(in the rows, 128 means zero)
Known rows, with every way that one mark hangs from another
zezorus{bera sonu}: | 145 | 141 | 150 | 124 | 126 | 123 | 137 | 137 | 117 | 111 | 141 | 160 | 148 | 135 | 134 |  98 | 100 | 132 | 149 | 141 | 119 | 141 | 120 |
razet{soka{bera{zezorus}} zipu}: |  91 | 163 | 152 | 146 | 135 | 113 | 154 | 146 |  62 | 110 | 132 | 134 | 151 | 138 | 129 | 121 | 114 | 123 | 133 |  97 | 101 | 113 | 193 |
soka{bera kulit}: | 143 | 127 | 157 | 150 | 145 | 117 | 121 | 154 | 122 | 114 | 145 | 148 | 148 | 163 | 149 | 129 | 117 | 127 | 145 | 109 |  89 | 155 | 147 |
razet{soka}: | 119 | 146 | 138 | 139 | 126 | 110 | 133 | 128 | 125 | 106 | 125 | 141 | 119 | 148 | 132 | 133 | 115 | 137 | 131 | 121 | 105 | 127 | 140 |
soka{kulit}: | 140 | 126 | 154 | 139 | 134 | 117 | 121 | 139 | 143 | 112 | 144 | 137 | 133 | 154 | 143 | 133 | 125 | 124 | 130 | 123 | 103 | 141 | 131 |
losop{zezorus{kulit}}: | 111 | 165 | 134 | 131 | 137 | 107 | 122 | 141 | 121 | 117 | 117 | 136 | 117 | 141 | 144 | 117 | 116 | 137 | 126 | 121 | 109 | 111 | 128 |
koma{zezorus{bera kulit sonu}}: | 125 | 150 | 158 | 108 | 127 | 117 | 141 | 120 |  97 | 116 | 133 | 159 | 161 | 111 | 147 |  92 | 112 | 124 | 153 | 132 | 119 | 127 | 120 |
losop{zezorus}: | 124 | 159 | 129 | 149 | 144 | 112 | 125 | 148 | 120 | 118 | 121 | 142 | 123 | 148 | 123 | 128 | 110 | 144 | 118 | 132 | 109 | 106 | 129 |
zezorus{bera kulit sonu{soka}}: | 132 | 159 | 151 | 114 | 125 | 119 | 135 | 124 | 111 | 102 | 140 | 152 | 134 | 119 | 146 | 104 |  94 | 117 | 182 | 126 | 132 | 121 | 127 |
sonu{soka{bera kulit}}: | 144 | 138 | 154 | 158 | 152 | 118 | 121 | 147 | 114 | 107 | 147 | 145 | 140 | 152 | 137 | 148 | 106 | 120 | 170 | 108 | 102 | 130 | 154 |
bera{zezorus}: | 120 | 143 | 143 | 129 | 128 | 109 | 147 | 147 | 105 | 107 | 137 | 133 | 147 | 133 | 131 | 143 | 113 | 127 | 126 | 135 | 125 | 112 | 135 |
sonu{soka zezorus{bera kulit}}: | 122 | 163 | 130 | 116 | 117 | 119 | 125 | 117 | 115 | 117 | 126 | 151 | 145 | 112 | 154 | 127 | 105 | 112 | 181 | 127 | 132 |  92 | 120 |
zezorus{kulit}: | 124 | 140 | 142 | 120 | 114 | 115 | 128 | 128 | 143 | 112 | 131 | 137 | 124 | 140 | 157 | 127 | 120 | 129 | 135 | 131 | 119 | 127 | 126 |
losop{soka{bera}}: | 133 | 141 | 150 | 166 | 124 | 101 | 122 | 152 | 122 | 122 | 138 | 152 | 113 | 165 | 141 | 148 | 109 | 156 | 150 | 106 | 112 | 121 | 148 |
koma{zezorus{kulit sonu{soka{bera}}}}: | 132 | 166 | 168 | 135 | 154 | 105 | 147 | 127 |  78 | 109 | 135 | 162 | 155 | 120 | 134 | 122 | 101 | 116 | 170 | 128 | 120 | 101 | 148 |
razet{soka{bera kulit} zipu}: | 112 | 149 | 160 | 156 | 140 | 119 | 127 | 136 | 101 | 116 | 140 | 137 | 137 | 157 | 140 | 113 | 125 | 121 | 135 |  85 |  77 | 143 | 188 |
losop{soka{kulit} zezorus{sonu}}: | 126 | 179 | 174 | 161 | 162 |  77 | 121 | 153 | 114 | 115 | 137 | 149 | 100 | 161 | 120 | 109 | 123 | 140 | 125 |  97 | 103 | 119 | 144 |
koma{zezorus{kulit sonu{soka}}}: | 130 | 167 | 164 | 124 | 144 | 106 | 148 | 113 |  98 | 106 | 134 | 150 | 140 | 111 | 127 | 128 | 110 | 113 | 155 | 141 | 134 |  89 | 133 |
zezorus{sonu}: | 146 | 149 | 158 | 133 | 135 | 111 | 142 | 135 | 129 | 108 | 139 | 153 | 134 | 143 | 125 | 115 | 110 | 126 | 128 | 149 | 119 | 127 | 128 |
razet{soka{bera{zezorus} kulit} zipu}: |  92 | 159 | 165 | 146 | 146 | 108 | 145 | 149 |  66 | 108 | 141 | 130 | 155 | 144 | 136 | 114 | 126 | 112 | 136 |  77 |  86 | 134 | 198 |

Rows
| 126 | 148 | 158 | 148 | 160 | 105 | 138 | 160 |  78 | 102 | 149 | 137 | 158 | 140 | 135 | 150 | 106 | 112 | 168 |  99 | 110 | 120 | 163 | | sonu{soka{bera{zezorus} kulit}}
| 124 | 171 | 166 | 153 | 154 |  91 | 116 | 154 | 105 | 118 | 138 | 155 | 114 | 155 | 129 |  92 | 113 | 145 | 147 |  87 | 102 | 132 | 135 | | losop{soka{kulit} zezorus{bera sonu}}
| 139 | 150 | 140 | 135 | 138 | 120 | 119 | 126 | 116 | 116 | 139 | 151 | 154 | 125 | 139 | 134 | 111 | 109 | 175 | 118 | 117 | 108 | 126 | | sonu{soka{kulit} zezorus{bera}}
| 128 | 169 | 142 | 134 | 137 | 105 | 131 | 130 | 105 | 116 | 125 | 157 | 146 | 130 | 150 | 140 | 107 | 112 | 173 | 122 | 119 |  93 | 141 | | sonu{soka{bera} zezorus{kulit}}
| 135 | 136 | 165 | 167 | 137 |  96 | 113 | 154 | 125 | 120 | 147 | 148 | 116 | 172 | 147 | 142 | 123 | 145 | 151 |  87 |  97 | 140 | 155 | | losop{soka{bera kulit}}
| 128 | 160 | 156 | 115 | 135 | 117 | 142 | 114 |  88 | 109 | 135 | 155 | 154 | 103 | 136 | 110 | 100 | 117 | 178 | 132 | 133 | 101 | 126 | | koma{zezorus{bera kulit sonu{soka}}}
| 129 | 148 | 154 | 107 | 117 | 118 | 133 | 130 | 122 | 109 | 136 | 154 | 141 | 129 | 156 |  86 | 106 | 124 | 158 | 128 | 119 | 146 | 119 | | zezorus{bera kulit sonu}
| 103 | 174 | 142 | 148 | 128 |  86 | 115 | 143 | 123 | 122 | 119 | 138 |  86 | 152 | 142 | 128 | 121 | 154 | 133 |  97 | 118 |  96 | 136 | | losop{soka zezorus{kulit}}
| 131 | 169 | 159 | 131 | 148 |  99 | 161 | 142 |  84 |  94 | 144 | 140 | 144 | 122 | 111 | 135 |  98 | 112 | 149 | 141 | 140 |  92 | 143 | | bera{zezorus{sonu{soka}}}
| 139 | 179 | 165 | 163 | 187 |  99 | 128 | 161 |  82 | 106 | 138 | 158 | 139 | 153 | 117 | 112 |  99 | 120 | 159 | 103 |  95 | 120 | 158 | | losop{zezorus{sonu{soka{bera kulit}}}}
| 100 | 168 | 135 | 139 | 119 |  99 | 109 | 144 | 114 | 125 | 121 | 142 | 101 | 144 | 152 | 112 | 111 | 160 | 155 |  87 | 116 | 112 | 128 | | losop{soka zezorus{bera kulit}}
| 142 | 149 | 166 | 134 | 156 | 121 | 134 | 123 |  88 | 107 | 149 | 155 | 163 | 116 | 122 | 114 | 107 | 113 | 170 | 125 | 118 | 117 | 132 | | koma{zezorus{bera sonu{soka{kulit}}}}
| 111 | 161 | 146 | 129 | 138 | 105 | 143 | 151 |  79 | 101 | 136 | 139 | 149 | 126 | 150 | 145 | 101 | 117 | 175 | 108 | 125 | 105 | 156 | | sonu{soka{bera{zezorus{kulit}}}}
| 131 | 152 | 181 | 136 | 166 |  93 | 149 | 166 |  77 | 102 | 149 | 154 | 171 | 147 | 135 | 106 | 114 | 109 | 144 | 107 |  96 | 151 | 159 | | soka{bera{zezorus{sonu}} kulit}
| 148 | 155 | 179 | 154 | 175 | 107 | 140 | 137 |  78 | 109 | 148 | 161 | 164 | 134 | 120 | 129 | 109 | 110 | 164 | 119 | 105 | 117 | 156 | | koma{zezorus{sonu{soka{bera kulit}}}}
| 110 | 153 | 147 | 155 | 128 | 125 | 136 | 134 |  99 | 116 | 132 | 141 | 133 | 150 | 132 | 119 | 113 | 132 | 134 | 104 |  94 | 122 | 183 | | razet{soka{bera} zipu}
| 115 | 177 | 163 | 113 | 140 |  94 | 157 | 136 |  86 |  93 | 138 | 138 | 138 | 114 | 133 | 123 | 104 | 104 | 158 | 129 | 140 |  96 | 143 | | bera{zezorus{kulit sonu{soka}}}
|  78 | 171 | 155 | 127 | 125 | 106 | 150 | 139 |  67 | 109 | 127 | 132 | 147 | 131 | 149 | 108 | 119 | 117 | 141 |  83 | 101 | 118 | 191 | | razet{soka{bera{zezorus{kulit}}} zipu}
| 125 | 170 | 138 | 124 | 126 | 106 | 132 | 116 | 124 | 113 | 124 | 145 | 132 | 121 | 144 | 144 | 115 | 107 | 158 | 136 | 133 |  79 | 126 | | sonu{soka zezorus{kulit}}
| 133 | 165 | 175 | 132 | 162 |  95 | 151 | 145 |  87 |  92 | 152 | 137 | 147 | 128 | 117 | 128 | 110 |  99 | 152 | 120 | 125 | 113 | 149 | | bera{zezorus{sonu{soka{kulit}}}}
| 108 | 158 | 126 | 123 | 127 | 119 | 116 | 143 | 111 | 120 | 118 | 142 | 131 | 132 | 154 |  99 | 107 | 143 | 149 | 111 | 108 | 125 | 120 | | losop{zezorus{bera kulit}}
| 118 | 181 | 155 | 127 | 149 |  96 | 135 | 142 | 111 | 111 | 122 | 149 | 122 | 140 | 135 |  91 | 111 | 128 | 126 | 126 | 110 | 115 | 129 | | losop{zezorus{kulit sonu}}
| 120 | 152 | 132 | 108 | 109 | 117 | 124 | 123 | 124 | 123 | 122 | 154 | 152 | 122 | 163 | 109 | 117 | 119 | 155 | 127 | 118 | 118 | 113 | | sonu{zezorus{bera kulit}}
